Each row comes from the steps of one path. Every step used is in the known rows, and no mark comes twice. Write the path behind each row, first mark first.
Known rows:
lelo, kima, kuzo: [ 1.60  0.37 -3.11  1.12 -1.79 -1.22  0.87  0.40  1.47 -1.29 -0.71  0.28
  0.86 -1.04  0.19 -1.41  1.20 -2.54  0.19 -0.62  2.72 -0.97  0.71  0.02]
nakog, dese, lelo, zazu, kuzo, kima: [ 2.78 -4.01 -4.38  3.90 -0.21  1.25  2.62  2.38  0.91 -1.20 -2.94  0.73
 -1.06  1.93 -1.40  0.23  1.01 -5.20  1.71  0.04 -1.59 -5.21 -0.11  2.43]
nakog, dese, lelo: [ 0.57 -2.12 -1.36  2.34  0.95  0.83  2.20 -0.10 -0.22  0.27 -0.95 -0.76
  0.71  3.29 -0.67  1.63  0.88 -3.55 -0.87  0.31 -1.66 -2.57  0.92  1.04]
dese, kuzo, kima: [ 1.83  0.27 -1.30  1.97 -1.14  1.14  0.92  0.62  1.13 -0.70 -0.29  1.48
  1.67  0.84  0.92 -2.56  0.67 -1.39  0.73 -0.22  0.05 -1.57  0.10  2.27]
kima, kuzo, dese: [ 0.41 -0.66 -2.47  0.87 -0.32 -1.64  1.18  0.07 -1.32 -1.75 -0.08 -0.36
  2.25 -3.41 -0.72 -0.60  2.56 -2.36  1.47  0.79 -0.22  0.47  1.01  1.54]
ruru, zazu, lelo, kima, kuzo: [ 1.20 -2.86 -7.13  0.82 -3.56 -1.38  0.60  1.23 -0.13 -2.40 -1.20  1.40
 -1.13 -0.43 -2.19 -0.97  1.79 -0.41  1.80  2.52  3.36 -2.04  0.39  0.87]
lelo, kima, kuzo, telot: [ 1.21 -0.22 -3.96  1.86 -1.72 -1.67  0.88  0.41  0.28 -1.41 -0.89  0.84
  0.73 -0.80  1.26 -0.84  3.43 -2.89  1.54 -1.53  3.35 -0.47  0.63  0.54]
lelo, zazu, ruru: [ 2.02 -1.73 -2.92 -2.12 -1.10  1.57 -1.85  1.53 -0.07 -1.01 -0.80  2.25
 -2.66  0.61 -1.60  1.20 -1.42  0.58  1.19  1.83 -0.02 -3.08 -1.49  1.62]
kuzo, zazu, lelo: [-1.57 -2.49 -3.11  0.51 -0.34  1.38 -0.01  1.70 -0.51 -1.17 -1.37  1.75
  0.61  1.37  0.07  0.00  0.42  1.04  2.25  0.65  0.08 -0.43 -0.43  2.45]
lelo, kima: [ 1.86  0.22 -1.56  0.73 -1.11 -0.30 -0.06 -0.06  1.11 -1.03  0.55 -0.07
  0.21  0.71  1.06 -1.17 -0.67 -0.94 -0.51 -1.00  1.75 -0.44 -0.03  0.36]
dese, lelo: [ 0.13 -2.38 -1.00  1.40  0.05  1.37  1.71  0.30 -0.12 -0.41 -0.36  0.49
  0.51  1.37 -0.85 -0.08  0.64 -1.24 -0.33 -0.43 -0.20 -0.98 -0.56  0.29]
zazu, kuzo, telot: [-0.95 -1.42 -1.16  2.24  0.43  0.05  0.91  1.92 -1.93 -0.39 -2.03  0.62
 -0.90 -1.38 -0.39 -0.47  2.59 -1.09  2.82  0.87 -0.01  0.46 -0.45  0.23]
nakog, dese, lelo, kima, kuzo, zazu: [ 1.82 -2.43 -5.00  3.27 -0.86  0.66  3.44  1.50  1.33 -1.65 -2.22  0.30
  2.90  3.19  0.08  0.45  1.70 -5.90 -0.07 -1.69  1.58 -3.77  1.90  2.71]
lelo, dese, nakog: [ 0.07 -0.36  0.92  2.16  0.45  0.44  0.30 -1.31 -0.34 -0.93  0.90  2.91
  0.35 -1.36 -1.47  0.80 -1.14 -1.31  1.13  3.01  0.90 -1.10  0.43  1.29]
dese, lelo, kima, kuzo: [ 1.75 -2.07 -4.03  2.69 -1.64  0.15  2.51  0.60  1.26 -1.65 -1.24  0.82
  1.41  0.45 -0.68 -1.47  1.71 -3.87 -0.10 -1.01  2.57 -1.93  0.23  0.35]
zazu, kuzo: [-0.56 -0.77 -0.24  1.57  0.33  0.38  0.96  1.86 -0.71 -0.16 -1.94  0.08
 -0.78 -1.72 -1.44 -1.13  0.29 -0.78  1.52  1.63 -0.62 -0.09 -0.33 -0.19]
dese, kuzo, kima, lelo, zazu, ruru: [ 3.19 -2.34 -6.31 -0.37 -2.03  2.80  0.03  2.27  2.71 -1.23 -1.68  3.31
  0.60  1.09 -1.19 -1.17  1.66 -2.32  2.95  1.74  0.93 -5.56 -2.03  4.30]
kuzo, telot: [-0.45 -0.67 -0.85  0.74 -0.03 -0.35  0.00  0.05 -1.20 -0.21 -0.19  0.56
 -0.05  0.25  1.07  0.56  2.29 -0.31  1.35 -0.83  0.74  0.53 -0.15  0.53]
telot, kuzo: [-0.24  1.22  0.30  0.93 -0.87  0.49 -1.17  1.73  0.77 -1.02 -0.40 -0.75
  1.70 -1.10  1.04 -0.33 -0.60 -1.12  0.57 -0.11 -1.40  0.23  0.49 -0.18]
telot, lelo: [-0.32  0.29  0.31  0.80  0.88  1.79  1.52  1.10  1.55  0.98 -1.39 -1.05
  0.10 -0.48  1.15  0.07  1.85  1.61  0.93 -1.90 -0.70  0.69  0.64  0.34]
telot, kuzo, kima, lelo, dese: [ 0.11 -0.73 -3.79  2.13 -0.81  0.12 -0.18  2.19  5.16 -3.27 -1.59 -0.36
  5.16 -1.76  1.64 -0.41  1.05 -3.13  3.05  0.16  0.65 -1.65 -0.38  1.98]
nakog, dese, lelo, zazu, kuzo, telot: [ 1.63 -4.08 -3.69  3.74 -0.16  1.39  2.06  1.96 -1.59 -0.48 -2.78  0.90
 -1.98  1.93 -1.71  2.21  2.65 -4.87  3.11  0.73 -1.73 -4.12  0.07  1.87]
nakog, dese, kuzo, telot, lelo, zazu: [ 2.69  0.39 -1.76  2.61 -1.05  3.06  1.26  0.96  0.63  1.36 -1.75  0.57
 -0.86  2.25  1.21  2.38  3.74 -2.06  3.57 -1.24 -2.17 -3.19  1.91  3.41]

Which path is each row?
[ 0.45  0.48 -0.69  1.45 -0.56 -0.23 -0.83  1.50 -0.90 -2.54  0.87 -1.46
  3.24 -2.81  1.24 -0.60  0.21 -2.02  1.48  0.34 -2.64  1.23  0.76  1.59] : telot, kuzo, dese
[ 0.59 -1.99 -1.62  2.91 -0.48  1.08  0.72  1.77 -1.08 -3.06  0.50 -0.88
  3.82 -1.34  0.41 -0.66  0.80 -3.29  1.19  0.07 -2.94  0.26  0.29  1.88] : telot, kuzo, dese, lelo
[ 1.49  1.18 -0.01  1.98 -0.24  1.08  0.86 -0.38 -0.21  0.89 -0.46 -0.05
  0.94  2.40 -0.33  0.51  0.41 -3.09  0.19  1.88 -2.18 -2.35  1.85  2.03] : nakog, dese, kuzo
[-0.77 -0.54 -2.41  1.12 -0.68 -1.34  0.87  0.45 -0.82 -0.33 -1.48  0.83
  0.61 -1.52  0.13  0.40  4.05 -1.96  2.02 -0.42  1.69 -0.05  0.68  0.22] : kima, kuzo, telot
[ 1.39 -2.84 -4.53  0.88 -0.67  0.37  1.16  1.75 -0.01 -1.53 -1.18  0.06
  0.47 -3.65 -2.57 -0.17  2.71 -3.35  4.63  1.66 -1.10 -1.99 -1.17  2.30] : kima, lelo, zazu, kuzo, dese
[-0.57 -1.22 -1.28  2.00  0.71  0.56  1.40 -1.25  1.44 -0.48  0.30  2.51
  1.93 -1.77 -2.07  0.91  1.30 -2.82  2.19  3.08  1.85 -2.00 -0.21  1.67] : kima, lelo, dese, nakog
[-1.15 -2.15 -1.54  2.79  0.19  0.72  0.01 -0.83 -0.80 -1.34  0.12  3.83
 -0.29 -0.98 -1.95  0.51 -0.28 -0.36  2.71  4.98  0.49 -1.17 -0.18  2.17] : zazu, lelo, dese, nakog
[ 0.43 -4.03 -4.74  3.17 -0.44  0.04  2.93  1.68  0.96 -2.24 -1.54  3.18
  0.63 -3.11 -3.86 -0.97  2.04 -2.94  3.66  4.58  2.94 -3.66 -0.60  2.51] : ruru, zazu, kuzo, kima, lelo, dese, nakog
[ 1.42 -1.27 -1.41  0.60 -1.15  0.92 -0.16  1.85 -0.22 -0.44 -1.64  1.18
 -2.58 -1.62 -2.18  0.06 -0.46 -1.02  2.55  1.13 -0.64 -2.03 -0.74  0.19] : lelo, zazu, kuzo
[ 1.29  0.72 -2.67  1.89 -0.78  0.50  2.34  1.39  2.93 -0.32 -2.04 -0.71
  1.09 -1.57  1.47 -1.27  2.97 -1.00  1.07 -2.68  2.07 -0.27  1.38  0.37] : telot, lelo, kima, kuzo
[ 2.21 -4.24 -3.91 -0.55 -1.02  2.92 -0.22  1.86 -0.28 -1.45 -1.13  2.77
 -2.08  1.99 -2.49  1.18 -0.84 -0.69  0.84  1.58 -0.26 -4.12 -2.01  1.92] : dese, lelo, zazu, ruru
[ 1.65 -3.42 -5.78  2.18 -3.11  1.04 -0.13  1.44  0.94 -3.78 -0.92  3.15
  0.58  0.86 -1.72 -1.04  0.16  0.81  3.85  4.59  1.26 -2.91 -0.26  3.89] : ruru, zazu, lelo, dese, kuzo, kima
[-0.08 -0.25 -3.44  1.64 -0.71  0.08  0.51  2.35  3.77 -1.40 -1.42 -0.84
  4.14 -1.16  2.03 -1.51  2.33 -3.31  1.66 -1.46  0.14 -1.33 -0.41  1.23] : telot, kuzo, kima, lelo
[ 0.49  0.57 -1.29  1.80 -0.82 -0.03 -0.56  2.21  2.05 -1.91 -0.77 -0.47
  2.56 -0.84  2.49 -1.53 -0.04 -1.80  0.55 -1.51 -0.60 -0.42  0.27  0.97] : telot, kuzo, kima
[ 1.84 -3.48 -8.20  1.33 -3.24 -2.09  0.85  1.08 -1.78 -4.01  0.09  0.71
  0.35 -2.19 -2.03 -1.31  2.49 -1.20  2.68  2.87  2.08 -1.03  0.70  2.70] : ruru, zazu, lelo, kima, kuzo, dese
[-0.34 -3.56 -3.22  1.75 -1.42  0.34  0.03 -0.37 -1.97 -2.16  0.54  4.15
 -1.68 -0.87 -3.86  1.18 -0.43  0.81  2.76  6.28  1.60 -2.14  0.13  2.20] : ruru, zazu, lelo, dese, nakog
[-1.73 -2.67 -3.70  2.98 -0.59  0.89  1.27  0.73 -0.38 -2.28 -1.70  4.94
  1.67 -1.79 -2.26  0.52  1.10 -1.86  4.03  4.05  1.96 -2.11  0.73  3.43] : kima, kuzo, zazu, lelo, dese, nakog
[ 0.99 -1.95 -5.35  4.04 -0.95 -1.25  1.82 -0.65 -2.50 -2.22  0.79  2.89
  1.07 -3.14 -1.29 -2.46  2.85 -3.89  2.34  3.19  1.45 -0.86  0.85  3.30] : zazu, lelo, kima, kuzo, dese, nakog
[ 1.39 -2.22 -3.98  2.57 -1.45  1.11  2.52  3.45 -0.44 -1.31 -2.45 -0.21
 -1.84 -1.14  0.03 -0.88  3.65  0.81  3.41 -0.87  2.18 -0.23  0.40  0.99] : ruru, zazu, kuzo, telot, lelo, kima
[-0.67  0.54 -0.29  0.61 -1.04  1.46 -0.83  2.97  0.80 -1.78 -0.88  0.08
  3.06 -0.24  1.52  0.03 -1.03 -1.10  1.30 -1.38 -1.00 -0.14  0.70  1.43] : telot, kuzo, zazu
[ 1.98 -3.64 -6.71  2.05 -0.43  1.74  2.65  2.96  0.79 -2.38 -3.23  1.44
  2.06  3.63 -0.78  0.45  0.96 -5.14  0.09  0.79  1.58 -4.91  0.81  3.92] : nakog, dese, lelo, kima, kuzo, zazu, ruru
[ 1.81 -2.42 -5.32  4.28 -0.75 -0.81  3.02  0.26  0.08 -1.15 -1.83  0.03
  1.57  2.54  0.61  0.72  4.27 -6.38  0.68 -1.15  1.77 -2.97  1.61  1.60] : nakog, dese, lelo, kima, kuzo, telot
[ 2.08 -0.26 -1.58  2.56 -1.27  1.16  0.18  0.53  2.55 -2.62 -0.48  1.99
  2.65  0.30  0.68 -1.46 -0.58 -1.23  2.13  1.40  0.60 -1.84  0.10  3.05] : lelo, dese, kuzo, kima
[ 2.56 -2.61 -2.59  1.50 -0.60  1.31  1.12  0.11  0.39 -0.07 -0.70  0.26
 -1.16  3.25 -1.34  2.75  0.13 -3.77  0.10 -0.20 -1.66 -4.46  0.48  1.59] : nakog, dese, lelo, zazu
